Each row was made from one path, in order. Every step used is in the known rows, and no mark comes twice. Write each row's path.
(in the rows, 128 means zero)
Known rows:
bemo-kima-keki-duvid-buzof: [100 104 125 127 132 138 133 184 126 151 182 141 107  91 111 174 140  96
 131 122 139  85 186  89 130 162 113 104  42 139  77 113 118 135  79]
buzof-kima-vuvaf: [ 93 141 148 128 120 159  94 134 115 193 126 144  73 125 109 183 149  72
 119 140 111 108 148  97 187 174 123 156 112 132  90  90 157 156  75]
duvid-masi-keman-numo-detu: [134  91 157 139 191 141 115  94  56 129 151 156  46 146 159 120 119 133
 116 141 119 123 129  92 191 125 129 115  85 165 115 104 138 132 147]
pokode-duvid-buzof-kima-vuvaf: [ 96 122 113 130 155 156  81 122 101 187 149 161 116  90 106 173 151 105
 113 133 102  71 139 104 158 172 176 128  78 153  49 100 127 135 106]
masi-keman: [136 125 155 103 171 129 119 118 138 138 124 107  61 128 133 168 131 131
 116  93 107 149 121 117 172 112 101 154 140 133 128  90 134 154 113]
nede-kima: [111 114 133 145  89 113 100 133 111 135 177 144  65 105 150 161 171 119
 134 152 130 148 148 111 164 146 115 122 118 130  94 116 118 123 111]
masi-keman-duvid-keki-kima: [128  94 154 117 164 117 134 135 111 164 157  82  55 195 159 147 163 155
 112 123 131 161 139 127 171 127 108 155  89 133 122  72 125 144 131]
keman-numo: [116 109 144 145 133  84 137 126  75 147 155 132  73 165 137 121 126 124
 162 132 120 137 110  83 160 122 106 129 126 142 113 133 144 108 147]
keki-duvid: [111  91 126 125 106 102 108 144 110 154 151  90 111 165  99 167 126 122
 137 106 105  94 126 104 147 148 129 165 104 130 125 121 148 134 107]
vesapa-duvid-keki-kima: [115  62 114 155 123 146  91 123  56 148 166 153 120 117 132 179 174 143
  96 121 117 147 139 104 203 147 171 132  82 114 121  95 130  81 112]
pokode-duvid-masi-keman-numo: [118  93 130 132 205 132  99  95  79 156 174 132  96 111 149 136 118 147
 124 130 105  88 117  81 191 121 164 129  81 154  73  96 139 130 134]
keki-duvid-masi-keman-numo: [113  74 149 129 140 110 110 120  71 151 152  98  77 180 122 155 114 130
 125 127 102  89 132  93 174 136 130 160  72 144 129 103 146 156 120]
gedam-kima-keki-duvid: [110 100 145 139 125 107 110 165 108 186 149 107 106 146 113 156 140  92
  94 159  79  94 115 129 164 178  87 154 116 162  98 101 146 156 106]
tukamot-duvid-masi-keman: [100  92 172 120 184 138 129  86  79 110 182 118  79 124 137 156 146 112
 113 155 148 128 120 131 175 130 150 157  90 154  94 108 111 122 113]
kima-duvid-buzof: [ 97  77 129 151 102 159 115 130  85 150 129 154 139 125  73 163 138 108
 135 122 125  75 136 107 142 180 116 139  78 160  93 134 113 129  99]
pokode-duvid-keman-numo: [115 105 102 164 169  95  98 112 105 189 176 111 111 106 158 131 131 141
 137 134  90 110 104  86 177 115 165 125 114 140  68  83 153 110 166]
nede-kima-duvid-masi-keman: [ 98  87 147 156  97 139  95 114  85 147 173 143  74 106 137 162 163 124
 131 160 134 116 155 102 192 154 104 131  81 149  87 101 116 148  99]
vesapa-duvid-keman-numo: [139  77 137 177 128 123  83 105  86 165 140 139  98 104 135 163 151 131
 105 120  84 172 114  77 214 134 162 119 125 110 106  93 161  77 143]
keki-duvid-keman: [115  83 111 155 105  95  98 138 116 176 150  77 106 155 125 164 129 122
 125 120  84 106 124 109 157 138 141 158 103 124 124  88 153 138 137]
duvid-keki-kima-vuvaf: [ 94  85  85 152 115 126 114 133  70 166 181 140 106 172 161 165 167 136
 119 155 138 118 157 140 159 142 124 128  51 135 125  90 115 139 108]
bemo-kima-keki-duvid-keman-masi: [102  98 114 143 147 130 127 186 137 164 193 111  95  88 128 170 129 108
 142 139 141 100 184  95 140 146 121  95  44 131  87  93 134 137  85]
bemo-kima-duvid-keman: [102  95 103 172 124 121 115 169 112 159 156 123 116  74 138 164 138 105
 156 108 137 105 176  69 149 152 114 107  72 124  75  88 130 122 111]
masi-keman-numo-detu: [138 146 165 113 183 103 124 112 106 162 132 122  35 144 143 131 137 139
 139 103 110 162 112 106 177 102  95 131 152 163 116  89 151 129 153]
bukur-detu: [117 123 108 148 144 130  85 104  95 163 143 147 102 129 112 110 142 122
 117  67 146 135 137 132 149 161 108 111 109 169 111 108 134 108  73]
masi-keman-duvid-keki-kima-vuvaf: [131 102 156 117 158 122 123 127 121 175 154  86  53 204 152 159 165 153
 110 127 131 161 145 132 174 135  99 144  81 129 115  72 130 159 112]
keki-kima-vuvaf: [114 128 129 148 106 150  81 115  81 173 147 137  83 181 128 169 160 125
 137 147 122 114 157 127 151 155  96 147 106 160 107  79 125 158  84]
bemo-kima: [117 114 111 140 142 115 123 176 118 124 160 140  92  80 146 164 138 104
 153 100 147 124 176  75 131 146 120  99  85 116  86 111 123 111 105]
tukamot-duvid-masi-keman-numo: [ 98  94 178 124 185 124 135  83  66 117 184 116  69 136 142 147 145 114
 123 161 147 132 116 124 178 126 144 155  91 158  93 109 116 121 126]
dulep-kima: [130 143 140 148 154 146 108 183  90 144 150 138 101 124 148 182 155  84
 151 136 144 122 169  65 180 119  96 127 127 119 103 126 142  94 119]
tukamot-duvid-buzof-kima-vuvaf: [ 76 122 163 122 136 149 117 111  87 149 161 146  90 116  98 183 176  72
 112 164 143 115 138 146 143 177 157 153  87 159  70 113 105 125  96]
nede-kima-keki-duvid-keman-numo: [ 99 105 147 150  84 110 115 136 117 182 209 123  67 125 138 157 167 118
 125 183 114 126 146 112 183 140 101 128  91 149  87 100 133 143 108]
bukur-keman: [101  93 140 130 132 103 102 109 129 140 153  98  85 116 115 152  98 147
 141  75  93 124 104  91 139 150  94 137 156 161  83 131 111 156 153]
bemo-kima-duvid: [ 98 101 113 152 124 125 121 174 108 143 157 132 119  81 119 166 136 105
 166  99 152  98 176  68 141 159 105 113  73 128  75 107 125 119  91]
keman-duvid-buzof-kima-keki: [113  83 170 134 129 157 136 157 100 174 161 133  79 187 107 133 170 104
 108 163 135 119 149 106 144 200 141 136  60 147  77 121 123 113 117]
buzof-kima-duvid: [ 73 112 148 139 119 158 116 147  85 188 131 128 100 107  94 162 141  75
 137 128 120  81 135  81 193 171 128 190 120 149  93  89 149 134  98]

Write each row's path:
[107  93 150 112 128 146 138 143 140 168 189 112 123 146  82 158 125 114
 117 138 111  80 125 114 166 146 103 155  87 155 107 126 144 141  71]	kima-keki-duvid
[ 93  93 125 184 104 130 104 124  41 191 153 112  98 170 135 137 152 128
 155 152 117  99 141 105 165 139 101 174 111 177 110  57 127 138 139]	keki-kima-duvid-keman-numo
[111 103 106 131 162 141  93 121 102 155 159 155 130  92 114 158 141 128
 120 122 105  80 126 105 139 155 177 119  85 153  62 120 115 114 124]	pokode-duvid-buzof
[ 84  84 115 160  73 115 109 136  92 158 190 138  99 108 140 163 177 127
 138 158 145 122 153 114 179 153 109 126  75 134  91 111 113 128 104]	nede-kima-duvid-keki
[109  83 167 116 152 148 140 126 107 169 191 117  96 161 100 147 117 121
 111 154 109  77 128 105 186 136 102 150  63 166 110 116 145 157  86]	kima-keki-duvid-masi-keman-numo
[111  85 119 161 104  75 109 136  96 187 153  77  93 174 131 149 127 124
 138 129  85 111 119  99 161 130 132 155 104 131 123  90 159 136 152]	keki-duvid-keman-numo
[123  81 100 183 154 125  98 133 125 159 157  99  74 116 161 148 118 131
 128 166 115 151 132 133 151 127 159  99  98 123 132  83 146 128 145]	duvid-keman-masi
[ 73 101 134 164 129 158 106 149  88 204 135 112  88 101 112 160 136  81
 133 154 117  92 141  95 193 165 145 172 105 146 103  65 155 142 113]	buzof-kima-duvid-keman-masi
[ 91  91 127 161 100 162 102 130  39 166 143 144 112 161 105 154 159 120
 142 144 128  78 155 119 139 166 110 171  90 185 106  83 102 141 111]	keki-kima-duvid-buzof
[ 93 104 153 123 141 133 129 109  88 117 171 140 104 118 106 168 168  94
 119 151 148 125 125 149 126 160 159 144  94 157  82 133  93 104 116]	tukamot-duvid-buzof
[ 90  94 131 125  97 131 102 156  81 171 132 123  99 150  87 181 143  89
 116 126  98  72 147 112 139 180 154 168  78 146 112 109 130 145 111]	keki-duvid-buzof-kima
[ 77 108 148 130 141 163 122 160 113 208 167 107  77 116 104 165 132  77
 111 169 108  83 143 109 193 160 143 172  90 152 106  72 158 152  92]	buzof-kima-keki-duvid-keman-masi
[120  56 128 146 132 103 146 154 103 153 191 100  99 209 152 122 164 149
 124 146 154 151 133 110 152 162 141 120  52 112 106 129 129  91 134]	keman-duvid-keki
[116  72 143 126 141 126 102 122  85 144 148  98  86 167 118 164 116 129
 115 120 100  86 135 102 172 141 136 162  72 140 130 103 143 159 109]	keki-duvid-masi-keman
[103 100 158 127 106 139 111 128 119 161 205 131  64 118 131 169 163 121
 108 174 120 115 155 118 188 145 102 135  75 154  91 100 124 158  84]	nede-kima-keki-duvid-masi-keman
[118  87 150 142 121 179  78 125  71 150 118 184 104  81  90 193 168  97
  83 116  97 131 143  92 192 184 183 132  97 125  93 111 132  87 103]	vesapa-duvid-buzof-kima
[113  94  89 164 184 122  83 122 125 180 179 100 112  87 152 146 122 148
 132 146 105 109 118 113 164 125 186 108  94 134  82  79 150 117 142]	pokode-duvid-keman-masi
[ 77 105 138 159 119 153 111 143  88 203 129 119  97 101 112 160 143  75
 127 138 105  89 134  83 201 164 135 185 118 145  95  67 154 138 119]	buzof-kima-duvid-keman
[104  74 135 176 124 117  94 145  58 166 123 129 113 136 126 145 133  96
 110 158  93  87 120 107 174 190  99 146 102 160  93 102 138 147 122]	gedam-kima-duvid-masi
[128 112 188 101 168 154 134 136 131 174 138 107  49 167 120 156 158 120
  95 130 118 143 142 121 169 154 109 153  92 149  98  85 126 155 111]	masi-keman-duvid-buzof-kima-keki
[114  60 127 153 126 109 139 155  77 163 196  98  91 225 158 119 175 152
 128 158 157 144 145 117 148 163 135 137  52 129 109 104 122 101 138]	keman-duvid-keki-kima
[ 94  97 130 159 106 150 104 129  50 168 152 121 111 163 112 147 152 127
 155 136 130  87 144 108 156 153 100 181 112 176 111  79 117 137 106]	keki-kima-duvid
[105  94 132 166 112 103  97 157  82 176 116 114 116 133 115 153 140  95
 120 141  91 101 113 114 164 186  87 155 131 155  95 100 140 143 120]	gedam-kima-duvid
[109  92 134 157 134 108 102 169 112 197 153  92  93 142 126 155 133  98
  95 182  81 104 120 142 162 175 103 138 102 159 106  85 151 162 114]	gedam-kima-keki-duvid-keman-masi
[ 93  76 132 168 116 165 101 120  26 158 159 138 107 165 123 140 144 127
 145 154 132  73 152 101 166 157 112 172  84 181 111  79 115 141 110]	keki-kima-duvid-masi
[116  86 158 137 126 192  87 126  80 157 130 187 110  78  80 193 165  95
  74 127  98 124 142  94 198 186 174 131  90 134  89 112 132  93  90]	vesapa-duvid-buzof-kima-keki
[105  88 147 113 122 159 135 144 126 165 180 134 122 143  74 164 132 105
 105 146 109  72 135 124 150 162 114 143  65 164 103 132 129 145  75]	kima-keki-duvid-buzof
[136  51 160 155 149 136 127 129  83 133 178 118  82 207 142 109 142 139
 122 159 145 131 137  86 160 175 143 121  54 132  94 133 135 100 128]	keman-duvid-masi
[147  77 165 147 173 162  78  88  57 138 141 170  77 105 126 156 144 139
  94 116 102 152 125  77 228 142 166 109  98 137 104 102 157  83 125]	vesapa-duvid-masi-keman-numo-detu
[132  92 155 111 169 112 139 136 130 157 156  83  60 183 153 149 153 151
 108 115 129 165 131 123 172 127 112 143  90 121 120  89 131 139 128]	masi-keman-duvid-keki
[118 136 155 133 151 159 121 191 107 174 179 123 116 136 120 189 150  80
 139 152 138  89 171  72 191 125  80 138 100 137  97 125 149 115  89]	dulep-kima-keki-duvid
[112 118 128 184 147 155  97 182  87 179 151 114 113 118 141 184 146  89
 161 159 148 106 175  72 191 126  97 122 101 128 101 100 151 108 121]	dulep-kima-duvid-keman-masi
[ 75  99 164 143 143 162 120 130  52 189 132 133  74 122 112 151 132  81
 130 144 117  80 139  71 214 161 126 186  96 160  96  77 149 150 112]	buzof-kima-duvid-masi-keman-numo
[111  88 140 132 128 141 132 139 143 184 189 103 117 141  99 157 126 114
 108 149  97  88 124 116 173 138 111 150  86 151 108 106 149 145  91]	kima-keki-duvid-keman
[116 127 144 152 159 160 112 194 112 185 183 109 103 132 132 188 144  87
 140 174 139  98 177  86 189 120  96 122  86 135 106 107 155 121 100]	dulep-kima-keki-duvid-keman-masi
[129 134 142 150 151  89 124 123  68 161 160 155  63 152 138  97 139 129
 166 128 126 146 108  89 159 127 117 102 140 173 100 129 159  76 172]	keman-numo-detu
[ 93  86 116 183 115 150  94 132  57 184 157 106  99 158 130 146 147 133
 151 161 128  98 149 124 157 146 116 164  97 173 118  55 124 143 122]	keki-kima-duvid-keman-masi
[ 92  74  84 150 126 120 131 145  55 149 187 136 106 160 169 149 162 139
 122 148 140 117 147 132 157 129 139 142  64 137 135  91 107 120 133]	duvid-keki-kima
[113  97 137 152 124 104 106 163 112 198 148 101 102 141 125 154 141  91
  88 166  68 100 114 131 170 173  94 151 116 159  98  86 151 158 120]	gedam-kima-keki-duvid-keman
[ 88  84  93 155 123 117 131 181  97 147 173 134 127  85 136 167 144 112
 157 106 161  98 181  78 145 153 116 104  43 119  84 105 118 117  98]	bemo-kima-duvid-keki
